(in the rows, 128 means zero)
Known rows, with every way that one mark hangs from another:
j468{j584 j766{j99{j151{j454}}}}: [115  71 142  95 140 187 137 150 174 184 110 172 136 115 131 114 120 189
 161  99  86 141 120]
j76{j99{j151{j759}}}: [126  82 111 111 159 151 157 120 167 140  97 175 156 161 129 130  71 144
 138 155 149 134  91]
j766{j99{j151 j599}}: [116 107 120  93 117 171  56 137 149 170 125 178 188 153 131 134 110 169
 210 140 142 146 111]
j766{j99 j468}: [145 106 107 122  87 180  98 126 137 152 116 161 163 155 130 131 155 140
  93 136 145 144 110]
j532{j76{j99{j151 j599{j454}}}}: [125 131 116 126 147 160 167 155 160 150 143 179 158 145 137 139  77 113
 215 128 155 127  68]
j584{j468}: [154 121 102 115 116 145 157 166 147 141 114 127 137 123 139 125 148 147
  93 138 142 131 108]
j584{j468{j766}}: [156 102 118 108 126 157 147 165 149 146  49 125 130 120 141 124 158 168
  70 126 141 133 119]
j532{j76{j99{j599}}}: [143 127 119 136 119 168 160 169 165 138 127 159 151 141 144 136  85 119
 201 156 157 134 107]
j468{j766{j99{j151 j599}}}: [116  90 136  86 127 185  51 136 150 174  57 175 182 147 133 133 124 191
 181 126 143 146 122]
j584{j468{j766{j99{j151}}}}: [140  91 117  91 123 171  96 143 152 187  30 150 160 131 135 122 159 197
  97 116 147 145 117]
j76{j99{j151 j599{j454}}}: [111  94 114 107 161 157 170 152 151 153 118 183 169 157 132 133  84 103
 200 140 149 125  68]
j468{j766{j99{j151{j759}}}}: [126  80 132  98 139 175  59 107 159 152  70 170 164 150 127 134 119 220
 121 127 131 149 118]
j532{j76{j99{j151}}}: [138 141 109 129 143 157 165 140 173 160  96 162 142 148 136 133  76 117
 162 129 156 130  96]
j468{j766}: [137 115 128 116 143 164 128 146 153 133  66 135 133 130 136 133 129 154
  99 118 128 127 128]
j99{j151{j759} j599{j454}}: [114  99 121 101 148 147 107 131 145 119 186 189 168 145 129 141  91 171
 189 136 132 135  68]
j759{j599}: [139 132 114 113 155 148 155 152 141 110 127 140 148 144 134 125  97 152
 125 154 117 143 128]
j99{j151{j454 j759}}: [123 111 117 106 138 142 150 114 171 127 207 185 135 121 135 118  82 184
 141 122 117 139  87]
j759{j151{j99 j454} j599}: [135 162 121 106 164 149 252 148 122 110 178 155 151 144 142 102  91 180
 145 163  99 161 132]
j151{j454}: [133 130 113 127 127 149 180 145 167 127 199 156 121 111 140 117 107 139
 127 120 111 130 105]
j76{j99{j151{j759{j599}}}}: [130  85 113  99 182 148 176 127 155 121  98 174 166 170 130 121  53 164
 144 177 139 150 102]
j532{j76{j99}}: [149 139 111 149 130 162 184 155 170 139 112 144 130 141 139 134  93 110
 144 141 149 129 109]
j599{j454}: [132 131 111 135 147 147 156 147 146 119 163 144 134 130 129 136 122 120
 122 119 117 120  87]
j532{j76}: [148 166 115 142 117 153 135 149 162 128 156 136 125 126 138 140 110 143
 143 120 133 133 114]
j151{j99}: [143 129 119 116 136 150 146 151 152 130 119 154 146 139 134 138 116 135
 150 136 124 139 108]
j599{j454{j151}}: [126 160 107 119 158 147 191 147 140 132 140 122 144 157 135 139 121 152
  89 146 130 119 117]
j468{j584 j766}: [132  82 142 110 148 174 147 175 160 145  63 128 123 126 131 132 129 158
 122 118  96 127 133]
j151{j759}: [139 108 116 124 133 148 120 129 156 106 156 150 140 141 132 135 102 171
 115 148 126 136 108]
j454{j151{j99 j759}}: [143 138 119 101 150 146 169 135 147 116 125 145 158 169 139 144 101 202
 108 178 135 145 134]
j454{j151{j99{j599} j759}}: [136 125 127  89 138 153 147 147 141 115 137 158 178 169 145 145  91 212
 165 191 143 151 130]

Rows:
[127 114 117  94 161 139 170 120 159 109 206 183 147 133 136 106  61 199
 145 145 103 154 100]  j99{j151{j454 j759{j599}}}
[110  59 149  79 134 196  68 166 156 186  59 167 173 142 129 133 122 193
 207 125 110 145 131]  j468{j584 j766{j99{j151 j599}}}
[134 115 128 105 122 154 170 163 158 127 200 184 150 115 146 122 100 150
 211 137 116 146 100]  j151{j99{j599} j454}
[134 157 114 131 146 165 224 171 151 140 132 142 158 164 146 144  87 138
 166 168 162 125 111]  j532{j76{j99{j599{j454{j151}}}}}
[145 108 123 112 175 140 176 145 135  79 178 171 152 147 129 133  89 179
 144 156 102 156  86]  j151{j99 j759{j599{j454}}}
[136  95 129 112 142 150 134 152 141  98 193 183 164 140 133 146 103 170
 197 152 119 147  73]  j151{j99{j599{j454}} j759}
[139 138 114  97 167 145 178 137 136  99 130 129 161 173 138 128  81 221
  88 196 127 150 150]  j454{j151{j759{j599}}}
[137 137 118 110 163 144 195 138 141 106 159 149 152 162 135 147 105 190
 110 162 126 139 102]  j599{j454{j151{j99 j759}}}
[132 118 126 113 140 152 146 168 139 120 165 174 161 136 135 143 113 131
 202 133 124 139  80]  j151{j99{j599{j454}}}
[123 104 128  99 139 177  79 125 156 173  45 163 163 147 129 132 130 184
 127 111 133 140 126]  j468{j766{j99{j151}}}
[138 159 115  99 186 144 225 162 124 110 128 138 159 168 136 132  97 172
 120 168 116 145 123]  j759{j599{j454{j151{j99}}}}
[132 163 120 113 183 146 231 152 103 103 145 142 163 163 131 125 109 161
 139 161 107 153 113]  j759{j151{j99} j599{j454}}
[121 122 112 112 162 162 225 166 141 139 111 144 168 171 141 136  96 128
 150 178 154 122 111]  j76{j99{j599{j454{j151}}}}
[138 120 114 129 143 154 156 124 175 136 126 173 145 151 135 136  65 152
 156 145 156 138  89]  j532{j76{j99{j151{j759}}}}
[128  85 114 101 174 146 224 124 167 117 162 189 151 144 137 102  44 169
 151 166 121 152  92]  j76{j99{j151{j454 j759{j599}}}}
[133  80 125  76 113 178  72 156 144 188  46 166 182 133 140 124 152 207
 153 131 156 151 117]  j584{j468{j766{j99{j151 j599}}}}
[111 124 117 102 147 150 116 146 143 143 164 176 165 143 130 138 102 134
 196 119 134 126  75]  j99{j151 j599{j454}}
[139  75 120 117  93 188 111 156 142 162 115 155 152 146 126 130 154 142
 118 134 114 142 115]  j766{j99 j468{j584}}
[121  58 150 108 137 196 109 184 146 153 103 157 155 131 127 139 143 174
 187 124  91 138 113]  j468{j584 j766{j99{j599{j454}}}}
[128  56 122  98 107 182  87 126 147 161 126 182 168 158 120 131 128 186
 128 138 118 151  96]  j766{j99{j151{j759}} j468{j584}}
[133  63 129 105  82 196  91 170 137 162 128 169 175 149 131 131 146 151
 171 149 122 147 115]  j766{j99{j599} j468{j584}}
[125  92 115 128 151 162 188 169 150 131 131 166 158 145 135 134  98  97
 182 152 144 123  79]  j76{j99{j599{j454}}}
[124  56 151  98 124 200  84 182 153 164  73 151 162 135 132 135 139 187
 191 138 102 144 142]  j468{j584 j766{j99{j599}}}
